Known rows, with every step that occurs
bivone/bevol/robis/dirute/vudem/kopobuk: [-1.76 -1.97 -0.41  1.21  1.19 -0.30 -3.03 -1.07 -2.27  0.57 -1.57 -1.13
  2.38 -3.00 -2.30 -0.82  0.94  4.30  0.17  2.33  1.30 -1.11  0.56]
dirute/vudem/kopobuk: [ 0.55 -1.22  1.32  0.90  0.43 -0.97 -1.28 -1.68  0.96  0.07 -0.70  1.07
 -0.86 -0.44 -2.19 -2.09  0.34  0.36 -0.75  0.98 -0.16 -0.29  0.09]
robis/dirute/bivone/bevol/vudem/kopobuk: [-1.31 -0.46 -2.86  0.41  0.48  0.72 -1.86 -0.21 -1.29  0.41 -4.34 -2.34
  0.59 -3.60  1.08 -1.00 -0.33  1.35  0.24  1.65  1.17 -0.65  0.05]
kopobuk/bivone: [ 0.24  1.15 -0.05  1.76 -0.17  1.92  1.24 -0.15 -0.06  0.14  0.34  0.45
 -0.19 -0.83 -0.54  2.17 -0.79 -1.59 -0.84 -0.28  1.10  0.45  0.19]
kopobuk/bivone/dirute/vudem: [ 0.77  1.77  2.81  2.83 -1.10  2.32 -0.74 -0.71 -0.28 -0.27  0.94  2.16
 -1.71 -3.27 -0.52 -0.31 -0.34  0.12 -1.09  0.71  1.72  0.16  3.07]
dirute/vudem/kopobuk/bivone/bevol/robis: [-0.17  0.29  1.52  3.65  0.69  0.68 -1.83 -1.70 -2.39  0.62 -1.20 -0.53
 -0.53 -2.52 -3.09  2.16  0.27  1.44 -0.70  1.65  2.11 -0.56  0.66]
fadutu/bivone/bevol/vudem/kopobuk: [ 1.21 -0.14 -2.65  0.42 -0.66 -0.11 -0.29  0.33 -0.15  0.17 -2.69  0.11
 -3.48 -2.51  0.13  1.29  0.31  0.94 -0.01  1.76  3.04 -1.58  1.12]
bevol/bivone/dirute/vudem: [ 0.27 -0.64  4.04  2.03 -0.85  1.03 -2.43 -0.11 -1.04 -0.43  0.84 -0.17
 -2.79 -2.19  1.65 -2.17  0.19  0.99  0.43  0.62  2.53 -0.43  4.95]
bivone/dirute/vudem: [ 0.69  0.44  2.54  1.10 -0.89  0.42 -1.88 -0.45 -0.16 -0.39  0.63  1.75
 -1.76 -2.35  0.11 -2.09  0.49  1.68 -0.24  1.02  0.62 -0.27  2.73]
robis/bevol/bivone/dirute/vudem: [-1.43  0.23  4.46  2.34 -1.01  1.78 -2.41 -0.66 -1.77 -0.59 -0.13 -0.91
 -1.01 -0.24  0.48 -1.33  0.01  0.05  1.16  0.81  2.54  0.27  6.29]
robis/dirute/bivone/bevol: [-2.66  0.72 -0.96  0.78  0.05  1.00 -1.33  0.84 -3.50  0.59 -2.74 -2.53
  1.55 -3.07  2.49  0.08 -0.61 -0.31  0.99  0.91  1.26  0.21  2.02]
vudem/kopobuk/robis/bevol/bivone: [-1.91 -2.21  0.52  0.80  1.21 -0.58 -2.03 -0.87 -1.80  0.01 -1.52 -0.11
 -1.73  0.69 -0.15  1.41  0.43 -1.21 -0.05  0.36  2.15 -1.73  0.95]
bevol/bivone: [-0.34 -1.17  1.32  0.83  0.10  0.48 -0.65  0.50 -0.96 -0.07  0.20 -2.07
 -0.94  0.21  1.52  0.24 -0.24 -0.57  0.78 -0.32  1.75 -0.12  2.23]
fadutu/vudem/kopobuk/bivone/bevol: [ 1.15  1.16 -0.09 -0.04  0.43  0.58 -0.60 -2.39 -1.27  0.92 -2.19 -2.59
 -1.41 -1.11 -3.24  1.26  0.15 -0.47 -0.23  1.13  1.02 -1.99  2.04]
fadutu/robis/dirute: [-1.14 -0.78 -1.14  0.32  0.00 -0.06 -0.27  1.87  0.35  0.60 -0.36  0.25
  3.80 -2.47  0.01  1.73 -0.56  1.49  1.26 -0.32  0.08 -1.21  0.50]
bevol/bivone/dirute: [-0.13 -0.73  1.20  0.08 -0.43  0.73 -0.90  0.46 -1.13 -0.11  0.42 -0.35
 -2.63 -1.41  2.29 -0.23  0.23  0.64  0.54  0.01  1.95 -0.20  4.23]
bivone/bevol/vudem/kopobuk/robis: [ 0.25 -1.25 -1.33 -0.77  0.61 -0.98 -2.28 -0.10 -0.87 -0.15 -2.07  0.38
 -3.57 -2.79  0.04  0.47  1.57  2.79 -0.87  1.92  2.04 -3.07 -2.08]
vudem/kopobuk/bivone/bevol/robis/dirute: [-1.78 -0.57 -3.14  1.27  1.19  1.34 -0.27 -0.92 -2.45  1.00 -1.61 -1.12
  2.64 -3.31 -2.23  2.71  0.12  2.47 -0.46  1.32  1.61 -0.87  0.10]
dirute/vudem/kopobuk/bivone: [ 0.91 -0.18  1.42  2.91  0.30  1.04 -0.18 -1.99  0.68  0.26 -0.46  1.35
 -0.90 -1.46 -2.88 -0.23 -0.46 -1.14 -1.47  0.72  0.96  0.23  0.39]
fadutu/bivone/dirute/vudem/kopobuk: [ 1.40 -0.17  0.29  1.79 -0.90 -0.39 -0.85 -0.66  0.47  0.36 -0.93  4.70
 -3.71 -3.32 -0.84 -1.02  0.17  0.25 -0.97  1.39  2.14 -0.88  3.22]
bivone/dirute: [ 0.22  0.59 -0.13 -0.44 -0.43  0.30 -0.61 -0.09 -0.23 -0.04  0.37  1.41
 -1.54 -1.77  1.27 -0.58  0.45  1.52 -0.30  0.25  0.17 -0.34  1.95]
fadutu/bivone/bevol/robis/dirute/vudem: [-1.02  0.04  0.32  3.20 -0.57  1.03 -2.14  1.45 -3.16  0.35 -0.54  0.40
  1.69 -4.25 -0.58  1.48  0.06  2.25  1.01  2.12  3.96 -1.56  2.60]

Rows
[ 0.27  1.12 -1.15  2.65  0.02  1.40  0.15 -0.48  1.98  0.36 -2.15 -0.03
  1.80 -0.67 -2.44  4.23 -1.12 -0.75  0.21 -0.07  1.55 -0.54  0.14] -> fadutu/robis/bevol/vudem/kopobuk/bivone
[ 1.44 -1.27 -0.12 -1.14  1.26 -1.76 -2.29 -1.59 -0.23  0.50 -1.22  1.40
 -1.78 -1.01 -2.76 -0.56  1.07  0.43 -0.84  0.82  0.13 -4.09 -2.24] -> fadutu/vudem/kopobuk/robis
[ 0.14  1.14 -1.68  1.84  0.12  2.33  0.51 -2.01  1.17 -0.15 -2.01 -0.63
  0.47  0.32 -2.62  1.81 -0.77 -1.15 -0.85  0.58  1.02  0.25 -0.07] -> robis/bevol/vudem/kopobuk/bivone
[-1.90 -0.23  1.78  0.79 -0.16  1.00 -2.56  0.43 -2.86 -0.40 -0.23  1.00
 -2.49 -1.29  2.11  1.24  0.65  0.21  0.48  0.32  3.01 -1.57  3.53] -> kopobuk/robis/bevol/bivone/dirute
[-0.42  1.67  0.46  2.00 -0.33  1.11 -1.94  0.80 -1.92 -0.22 -3.01 -2.77
 -1.46 -2.27  2.71  0.45 -0.55 -0.11  0.81  1.08  2.03 -0.40  0.79] -> dirute/bivone/bevol/vudem
[-1.38 -0.31  4.62  2.44 -0.48  1.19 -3.96  0.04 -2.80 -0.71  0.10  1.32
 -2.71 -1.93  1.39 -0.30  0.64  0.65  0.43  1.00  3.48 -1.66  4.50] -> kopobuk/robis/bevol/bivone/dirute/vudem
[ 0.43 -0.10 -1.46  1.21  0.39  0.84  1.46 -1.52  0.58  0.61 -0.82  0.91
 -0.71 -0.99 -1.78  1.54 -0.61 -1.50 -1.56 -0.02  0.38  0.21 -0.33] -> vudem/kopobuk/bivone
[-0.54 -2.34 -0.48  0.27  0.48 -0.13 -1.10 -1.30  0.70  0.28 -1.07  1.05
  1.98 -2.06 -2.12 -2.96  0.12  1.57 -0.54  1.41 -0.19 -0.47  0.05] -> robis/dirute/vudem/kopobuk
[-1.55  0.36  1.99  1.65 -0.76  0.68 -1.59  1.17 -1.26  0.19 -0.73 -0.88
  0.21 -0.58  1.66  3.03 -0.39  0.09  2.06 -0.61  2.28 -0.57  6.06] -> fadutu/robis/bevol/bivone/dirute
[-0.44  0.22 -1.36  1.97  0.94  0.61 -0.42 -1.33 -2.37  0.92 -1.30 -0.94
 -0.12 -1.85 -2.17  3.54  0.25  1.22 -0.79  0.96  1.67 -0.51  0.05] -> vudem/kopobuk/bivone/bevol/robis
[ 0.41 -1.99  1.60  1.35  0.85 -1.29 -2.56 -1.04 -0.07 -0.01 -0.43  3.38
 -2.14 -1.81 -1.62 -1.06  0.89  0.76 -1.54  1.17  1.15 -2.06 -2.31] -> dirute/vudem/kopobuk/robis
[-1.70 -0.02  2.30  2.01 -0.28  0.39 -1.22  1.13 -1.03  0.22 -0.85 -2.46
  1.74  0.97  0.85  3.54 -0.98 -1.21  2.43 -1.01  2.06 -0.54  4.32] -> fadutu/robis/bevol/bivone
[ 0.85  0.58 -1.46  0.56  0.11  1.21  0.76 -1.47  0.39  0.55 -0.59  2.34
 -2.39 -2.53 -1.00  1.01 -0.15 -0.17 -1.88  0.23  0.63  0.25  1.21] -> vudem/kopobuk/bivone/dirute
[ 0.77  1.73 -0.24  1.37 -0.92  2.65 -0.10  0.30 -0.75 -0.27 -1.02 -2.21
 -1.30 -2.10  0.23  1.99 -0.19  0.78 -0.37  1.09  2.58 -0.53  1.17] -> kopobuk/bivone/bevol/vudem
[ 0.89  1.15 -1.10  0.70 -1.44  0.50  0.48  1.11 -0.36  0.29  0.14  3.68
 -2.99 -2.84  1.37  1.12 -0.23 -0.22 -0.25  0.36  2.16 -0.38  3.18] -> fadutu/bivone/dirute
[-1.80  0.36  0.54  0.58  0.22  0.18 -1.58  0.11 -1.67 -0.23 -0.63  1.37
  0.15  0.28 -0.43  1.56  0.44 -0.79  0.04  0.35  1.05 -1.21 -0.36] -> kopobuk/robis/bevol
[ 0.15 -2.73  3.13  1.45  0.48 -0.61 -3.39 -0.65 -1.32 -0.13  0.07  2.82
 -5.04 -3.69  0.78 -1.35  1.10  1.64 -1.16  1.14  2.94 -2.49  2.16] -> bevol/bivone/dirute/vudem/kopobuk/robis
[-0.50 -0.28 -0.55  1.45  0.78 -0.55 -2.97 -0.05 -2.23  0.13 -3.87  0.02
 -3.51 -3.79  1.83  0.75  0.46  0.60 -0.58  1.64  2.44 -2.52 -2.27] -> dirute/bivone/bevol/vudem/kopobuk/robis
[-1.14 -0.97  1.94  1.95  0.65 -0.68 -2.82 -1.62 -0.88 -0.13 -1.49  2.42
 -0.98 -0.13 -2.54 -0.45  0.71 -0.06 -0.78  1.33  0.99 -1.52 -0.75] -> dirute/vudem/kopobuk/robis/bevol
[-2.16 -0.65 -1.86  0.07  0.76  0.66 -1.72  0.59 -3.09  0.39 -0.94 -2.40
  3.34 -2.45 -0.31  1.38  0.66  3.87  1.02  1.28  1.24 -1.07  0.66] -> bivone/bevol/robis/dirute
[ 0.46 -2.10  2.59  1.18  0.04 -0.08 -2.34 -1.42 -0.28 -0.01 -0.31  0.42
 -3.48 -2.04  0.13 -2.42  0.47  1.20 -0.29  0.95  1.75 -0.54  4.03] -> bevol/bivone/dirute/vudem/kopobuk
[-0.91 -1.72  1.58  0.99  0.33  0.57 -2.36  0.79 -0.96 -0.35  0.65  2.45
  1.17 -3.32 -0.30 -1.51  0.61  1.56 -0.63  1.28  1.51 -2.26 -1.13] -> kopobuk/robis/dirute/vudem
[-1.86 -1.73 -2.13  1.06  1.47 -0.59 -1.82 -0.17 -1.72  0.64 -2.85  2.15
  0.60 -3.86  0.92 -0.14 -0.26 -0.67 -1.06  0.59  0.74 -1.67 -3.02] -> vudem/kopobuk/robis/dirute/bivone
[-0.41  0.45  0.01  0.71 -0.07  0.92 -1.84  0.34 -0.33 -0.86 -1.00  0.40
 -0.04 -0.22 -0.21  1.16  0.54  0.75 -0.03  0.87  1.79 -1.78 -1.53] -> kopobuk/robis/bevol/vudem
[-0.54 -1.10 -0.65  3.46  1.13  1.64 -0.82 -1.43 -0.38  0.59 -0.28  1.00
  3.58 -3.04 -3.74  0.54 -0.45  1.47 -1.04  1.19  1.36 -0.47 -1.10] -> bevol/robis/dirute/vudem/kopobuk/bivone
[-1.47 -1.09 -1.93  0.68  0.89  0.53 -1.10  0.50 -1.04  0.31  0.17 -0.54
  4.51 -1.89 -0.97  0.67  0.14  2.70  0.44  0.44  0.48 -0.69 -1.46] -> bevol/robis/dirute
[ 0.90  1.20 -0.94  0.84 -1.49  1.02 -0.25  1.72 -0.74 -0.22 -1.47 -0.64
 -2.78 -2.35  1.38  1.96  0.05  0.72  0.69  1.48  3.79 -1.35  2.30] -> fadutu/bivone/bevol/vudem
[-0.06 -0.31 -0.04 -0.89  1.05 -1.04 -2.77 -2.30 -0.99  0.38 -2.10  0.45
 -0.06  0.86 -3.55 -0.07  0.86 -0.51 -0.11  0.97  0.12 -3.48 -0.84] -> fadutu/vudem/kopobuk/robis/bevol
[-0.45  0.98 -0.35  0.52 -0.56  1.55 -0.74 -0.49  0.71 -0.67 -1.31 -1.16
  1.42  1.07 -0.72  0.39 -0.24  0.48  0.67  0.62  0.62 -0.22  0.52] -> robis/bevol/vudem
[-0.13  0.46 -1.13  1.33  0.55 -0.13 -1.96 -0.69 -1.21  0.22 -4.22 -2.32
 -2.19 -2.36  1.32  0.08 -0.18  0.16 -0.14  1.35  1.35 -0.58  0.05] -> dirute/bivone/bevol/vudem/kopobuk
[-0.95 -1.15  0.91  2.24  0.51  0.79 -2.16  0.11 -1.06 -0.10  0.58  0.09
  4.30 -2.37 -1.90 -0.79  0.09  2.97  0.41  1.13  0.91 -0.60 -0.57] -> bevol/robis/dirute/vudem
[-2.13 -0.74  2.14  1.40  0.33  0.63 -1.97  0.58 -2.63 -0.34 -0.40 -0.55
 -1.07  0.79  1.10  1.93  0.17 -1.37  0.66  0.04  2.60 -1.51  1.58] -> kopobuk/robis/bevol/bivone
[ 0.38  1.56 -1.80  1.26 -0.43  2.59  0.05 -2.10  1.02 -0.19 -1.86  0.90
 -1.05 -1.34 -1.85  1.07 -0.18  0.40 -1.07  0.91  1.26  0.02  1.70] -> robis/bevol/vudem/kopobuk/bivone/dirute
